Known rows, with every step that occurs:
G, Y: [-.23 -.05 -.02 .26 -.18 .20 .07 -.08 -.01 -.18 .22 -.33 .04 .28 .13 -.46 .33 .07 -.11 .02 -.29 .35 .05 -.03 -.33 -.10 -.14 -.02 .07 -.02 .34 -.11 -.09 -.53 -.05 -.15 .01 .30 -.07 .23 .25 -.05 -.31 .15 -.05 .28 -.26 -.09]
S, Y: [-.06 -.03 -.17 .18 -.06 .36 .01 -.24 .14 .01 .15 -.10 -.04 .36 .21 -.40 .16 .19 .03 .14 -.15 .41 -.11 -.14 -.12 -.06 -.32 -.16 .02 .07 .11 .02 .05 -.13 -.15 -.05 .04 .34 .00 .19 .34 .18 -.29 .07 -.38 .23 -.13 -.08]
Y, S, L, G: [.07 -.26 .37 -.13 .23 -.03 .08 .03 .14 .08 -.26 -.01 .01 -.13 -.18 .28 .18 -.11 -.08 -.35 .08 .15 .21 .09 -.12 -.16 -.05 .31 -.02 -.12 -.28 .36 .19 .26 .09 -.04 .18 -.01 .29 -.18 .00 -.33 .02 -.14 .32 -.17 .06 .42]
L, E: [.07 .00 .04 -.03 .21 .00 -.21 -.09 -.05 .55 .28 -.04 .27 -.04 .00 -.11 -.28 .06 -.27 .26 .01 .10 -.01 -.24 -.07 -.33 -.13 -.03 .01 .01 .05 -.06 .06 -.16 -.05 -.17 -.04 .08 -.17 .05 .24 .05 -.16 -.07 .13 .04 .03 .03]
W, S, Y: [.01 -.02 -.07 .11 .25 .06 -.16 -.14 .10 .09 .02 -.09 -.18 .14 .23 -.29 .03 -.19 .13 -.22 -.03 .39 -.17 .08 -.34 -.17 -.11 -.22 -.09 -.22 .00 -.09 .17 -.13 .01 -.18 .03 .36 .10 .22 .01 .16 -.05 .15 -.23 .21 -.12 -.20]
L, G: [.03 -.15 .22 .08 .06 .01 .09 -.08 .27 .24 .03 -.31 .25 .12 -.15 .12 .22 .12 -.04 .05 -.25 .27 .17 -.14 -.33 -.27 -.25 .25 -.15 -.16 -.01 .05 .36 -.26 .11 .05 .07 .04 .12 -.20 .24 -.15 -.11 -.24 .17 .23 .17 .32]
F, E, Y, S, L: [.10 .17 -.16 -.18 .11 .01 -.05 .21 -.04 .06 .04 .26 -.15 -.09 .14 -.09 -.42 .03 -.03 -.08 .20 -.26 .04 .15 .39 .14 .11 -.14 .20 .12 -.26 .20 -.10 .47 -.16 -.15 .00 .01 -.11 .01 .03 .07 -.02 .07 -.11 -.28 -.11 -.32]
F, S, L, E, Y: [.23 .13 -.23 -.38 .23 .03 -.08 .10 -.15 .30 .03 .12 .11 -.02 .22 -.17 -.45 .14 -.18 .07 -.12 -.40 -.14 -.06 .29 .25 .00 -.30 .32 .20 -.21 -.17 .13 .35 -.15 -.10 .04 -.18 -.35 .03 -.06 .18 .01 .04 -.23 -.06 .07 -.09]
G, F: [-.14 .01 .15 .62 -.29 .09 -.06 -.18 -.17 -.32 .27 .07 -.05 .21 -.21 .07 .43 -.05 .10 .27 .11 .28 -.12 -.11 -.21 -.03 -.09 .08 -.46 -.26 .39 -.39 -.20 -.62 .16 .11 -.13 .25 .10 -.02 -.09 .14 .00 -.20 -.04 .13 .03 -.06]
S, L: [.10 -.18 .33 .26 .06 .34 -.08 .05 -.06 -.16 .13 .34 -.02 .09 -.06 -.06 .22 .01 -.23 .12 .07 .19 -.07 -.08 .14 .09 -.26 .06 .07 -.20 -.29 .05 .01 .06 -.08 -.08 .17 .22 .18 .02 .19 .07 -.12 -.38 -.07 -.26 -.03 .16]
F, E, Y, S: [.00 .34 -.36 -.10 .06 -.20 .08 .18 .04 .31 .27 -.14 -.11 .10 .25 -.06 -.48 .13 .20 .03 .14 -.20 .16 .13 .12 -.14 .27 -.16 .03 .11 .09 .02 .01 .07 -.02 -.24 -.10 .07 -.15 -.08 .12 .03 -.10 .36 -.04 .06 -.14 -.52]
E, Y, S, L: [.06 .07 .01 .00 .05 .21 -.03 .14 .06 -.04 .02 .22 -.26 .22 .12 -.15 -.01 .09 -.05 -.31 .11 .04 .06 .20 .15 .16 .06 .02 .02 -.09 -.24 .19 .04 .37 -.07 -.21 .09 .18 .06 -.03 .05 -.01 -.07 -.01 -.11 -.11 -.23 -.22]
Y, S, L: [.06 -.12 .31 .13 .21 .14 -.02 .10 -.09 -.02 .03 .21 -.25 .02 -.01 .06 .06 -.05 -.13 -.30 .31 .11 .03 .19 .09 -.07 .08 .14 -.10 -.22 -.25 .26 -.03 .30 .08 -.24 .17 .24 .33 -.03 .04 -.19 .03 -.05 .15 -.29 -.22 .06]
E, Y: [-.02 .24 -.23 .20 -.10 .26 -.05 .05 .16 -.01 .31 -.09 .02 .57 .19 -.41 -.02 .34 .01 .13 -.27 .15 -.03 -.09 -.07 .04 -.10 -.07 -.06 -.09 .01 -.23 .24 -.20 -.12 -.12 -.11 .25 -.17 -.04 .19 .17 -.29 -.07 -.37 .34 -.07 -.38]
G, L, E, Y, S: [-.04 .11 -.17 -.21 .14 -.21 -.13 .12 -.15 .37 .08 -.04 -.14 .12 .03 -.26 -.24 .04 -.12 -.19 .24 -.07 .17 .00 .08 -.07 .40 -.11 .24 .15 .13 .00 .04 .17 -.10 -.12 -.02 .12 -.36 -.12 .07 .06 .02 .17 .12 -.01 .00 -.22]
G, F, E, Y, S, L: [.06 .22 -.22 .00 -.16 -.02 -.08 .12 -.18 -.25 -.02 .29 -.26 -.11 -.02 .02 -.22 -.08 .10 .06 .29 -.30 -.16 .15 .38 .24 .19 -.12 .05 .11 .04 -.04 -.33 .21 -.10 .06 -.10 -.02 -.04 .03 -.17 .14 .05 .09 -.14 -.28 -.09 -.35]

Rows:
[.15 .11 -.31 -.24 -.03 .27 -.29 .01 -.03 .23 .04 .23 .14 .07 .19 -.44 -.37 .21 -.24 .17 -.23 -.11 -.16 -.16 .33 .24 -.15 -.20 .32 .21 -.15 -.11 .17 .30 -.28 -.11 -.04 -.07 -.39 .05 .10 .23 -.18 -.10 -.32 .03 .02 -.15] : S, L, E, Y
[-.13 -.16 .16 .07 -.02 .13 .04 -.01 -.16 -.19 -.07 .00 -.24 .01 .08 -.21 .29 -.11 -.18 -.40 .13 .18 .07 .27 -.03 .04 .04 .05 .10 -.02 -.06 .28 -.21 .11 -.06 -.21 .15 .23 .16 .17 .08 -.20 -.08 .24 .17 -.10 -.42 .06] : G, Y, S, L
[-.06 .27 -.39 -.14 -.12 -.31 .13 .04 .04 .14 -.07 -.21 -.02 -.08 .04 .13 -.30 .04 .30 .05 .08 -.28 .18 .08 -.07 -.06 .31 .00 -.12 .18 .33 -.05 -.03 -.13 .07 .10 -.24 -.19 -.16 -.10 -.18 -.01 .09 .30 .07 .18 .12 -.31] : L, G, F, E, Y, S
[.07 .14 -.30 -.07 -.35 .01 -.01 .00 .05 -.22 -.15 .17 .14 -.17 -.05 -.01 -.16 .03 .14 .36 -.24 -.27 -.23 -.17 .35 .23 -.10 -.08 .20 .28 .10 -.15 -.09 -.04 -.15 .31 -.20 -.43 -.28 .06 -.15 .26 .02 -.16 -.30 .04 .32 -.11] : S, L, G, F, E, Y
[.01 -.03 .05 -.04 -.10 -.30 .00 -.03 -.15 -.07 -.15 .09 .06 -.53 -.27 .49 -.15 -.18 .15 .17 .29 -.26 -.04 -.01 .20 -.17 .15 .07 -.05 .16 .17 .11 -.32 -.04 .12 .22 -.07 -.29 .14 .03 -.15 -.07 .25 .00 .34 -.29 .23 .20] : Y, S, L, G, F, E
[-.03 -.21 .27 .25 -.30 .11 -.04 -.14 -.06 -.44 -.20 .16 .08 -.07 -.39 .23 .46 -.17 -.03 .15 -.04 .20 -.14 -.11 -.07 .08 -.15 .21 -.24 -.16 .08 -.05 -.08 -.19 .14 .35 .01 -.19 .21 .01 -.20 .01 .13 -.40 .08 .00 .27 .37] : S, L, G, F
[.11 -.11 .45 .26 .40 .00 -.26 .07 -.19 -.10 .00 .35 -.09 -.04 -.10 .08 .07 -.36 -.11 -.24 .19 .20 -.13 .16 -.09 -.03 -.04 .02 -.13 -.49 -.48 -.03 .08 .10 .07 -.19 .24 .21 .28 .01 -.16 .05 .13 -.28 .06 -.34 -.07 .03] : W, S, L
[.08 -.10 .06 -.26 .02 .05 .04 .10 .26 .08 -.29 .06 -.05 .04 .02 .01 .07 .09 -.02 -.31 -.14 .04 .13 .12 -.03 .03 .03 .16 .03 .01 -.27 .25 .30 .40 .00 -.04 .08 -.09 .05 -.19 .00 -.24 .04 -.07 .04 .04 .05 .19] : E, Y, S, L, G
[.03 .27 -.32 -.27 .16 -.13 -.11 .11 .02 .58 .18 -.20 -.08 .16 .29 -.20 -.42 .18 -.02 -.11 .09 -.09 .18 .11 -.07 -.14 .27 -.13 -.05 .06 .12 .05 .16 .12 -.07 -.27 -.14 .11 -.26 -.06 .08 -.04 -.09 .31 .07 .17 -.11 -.37] : L, E, Y, S
[-.15 -.12 -.06 -.06 -.10 -.09 .26 -.31 .03 -.15 -.11 -.29 -.01 .05 .05 .18 .30 -.01 .27 .03 -.06 .02 -.13 -.07 -.26 .05 -.06 -.16 -.14 .11 .29 -.17 -.13 -.15 .19 .32 -.04 -.03 .17 .05 -.18 .04 .20 .25 -.17 .28 .13 .28] : L, G, F, S, Y
[-.15 -.32 .14 -.04 -.19 .16 .05 -.02 .11 -.18 -.28 -.25 .13 -.11 -.04 -.25 .42 -.01 -.21 -.15 -.45 .27 .05 -.02 -.12 .08 -.25 .19 .29 .04 .00 .18 .01 -.19 -.15 .06 .11 -.06 -.01 .17 .13 -.15 -.15 -.05 .08 .21 .00 .45] : S, L, G, Y
[.08 .01 -.14 -.44 .11 -.17 .09 .14 .17 .18 -.26 .02 .05 -.29 .05 .10 -.34 .06 .01 -.08 -.03 -.26 .10 .04 .24 -.01 .08 .04 .24 .21 -.29 .27 .12 .43 -.09 .02 .04 -.30 -.09 -.14 .05 -.15 .05 .06 .07 -.12 .14 .10] : F, E, Y, S, L, G
[-.06 .12 -.06 .38 -.17 -.14 -.06 -.09 -.18 -.14 .26 .06 .18 -.17 -.15 .23 -.13 -.05 .10 .53 .22 -.13 -.15 -.18 .08 -.19 -.02 -.09 -.16 .08 .42 -.26 -.41 -.52 .09 .12 -.24 -.05 -.01 .10 -.02 .19 .06 -.01 -.01 -.13 .10 -.22] : G, F, E
[-.09 .01 -.01 .03 -.31 .02 .02 -.01 .02 -.30 -.32 .07 -.18 .02 -.20 .10 .28 -.03 .16 -.12 -.03 .00 -.05 .09 -.01 .21 .12 .18 -.17 -.06 .11 -.01 .00 .02 .12 .25 -.08 -.16 .07 -.13 -.33 -.08 .10 -.11 .00 .07 .15 .10] : E, Y, S, L, G, F
[.06 -.10 .07 .10 -.17 -.12 -.03 -.05 -.12 -.18 -.09 .16 .22 -.46 -.31 .35 -.04 -.17 .00 .41 .02 -.17 -.13 -.22 .21 -.01 -.14 .04 .01 .21 .13 -.09 -.27 -.18 -.02 .36 -.09 -.36 .02 .08 -.12 .10 .16 -.25 .09 -.24 .30 .27] : S, L, G, F, E
[-.09 -.05 .21 .15 .06 -.35 .27 -.13 -.12 -.11 .02 -.26 .12 -.09 -.19 .61 .25 -.03 .24 .03 .06 -.13 .05 -.11 -.39 -.04 .12 .02 -.39 -.19 .19 -.31 -.01 -.33 .42 .27 .05 -.15 .29 -.15 -.23 -.16 .37 .01 .25 .05 .13 .29] : L, G, F, S
[-.16 -.32 .18 -.18 .00 -.08 .26 -.05 .01 -.16 -.24 -.31 .15 -.24 .01 .01 .36 -.04 -.13 -.30 -.36 -.02 .07 .08 -.22 .08 -.08 -.04 .29 .11 -.09 .05 -.02 .03 .06 .09 .22 -.09 .03 .09 .04 -.16 .09 .13 .14 .08 -.09 .48] : F, S, L, G, Y
[.10 -.27 .39 -.15 .29 -.11 .23 .02 .05 .11 -.18 -.02 .21 -.19 -.09 .48 .20 -.02 -.09 -.21 -.11 -.09 .07 -.02 -.07 -.01 -.09 .13 .05 -.14 -.38 .09 .17 .31 .16 .06 .32 -.15 .26 -.15 .05 -.19 .22 -.17 .24 -.18 .14 .53] : F, S, L, G
[-.09 .37 -.35 .07 -.12 -.21 .01 .04 -.10 .01 .22 -.14 -.17 .07 .12 -.02 -.32 .05 .31 .14 .27 -.21 .05 .11 .09 -.02 .27 -.15 -.14 .11 .34 -.13 -.23 -.15 .06 -.07 -.23 .00 -.13 -.02 -.14 .06 .07 .34 -.07 .06 -.06 -.58] : G, F, E, Y, S
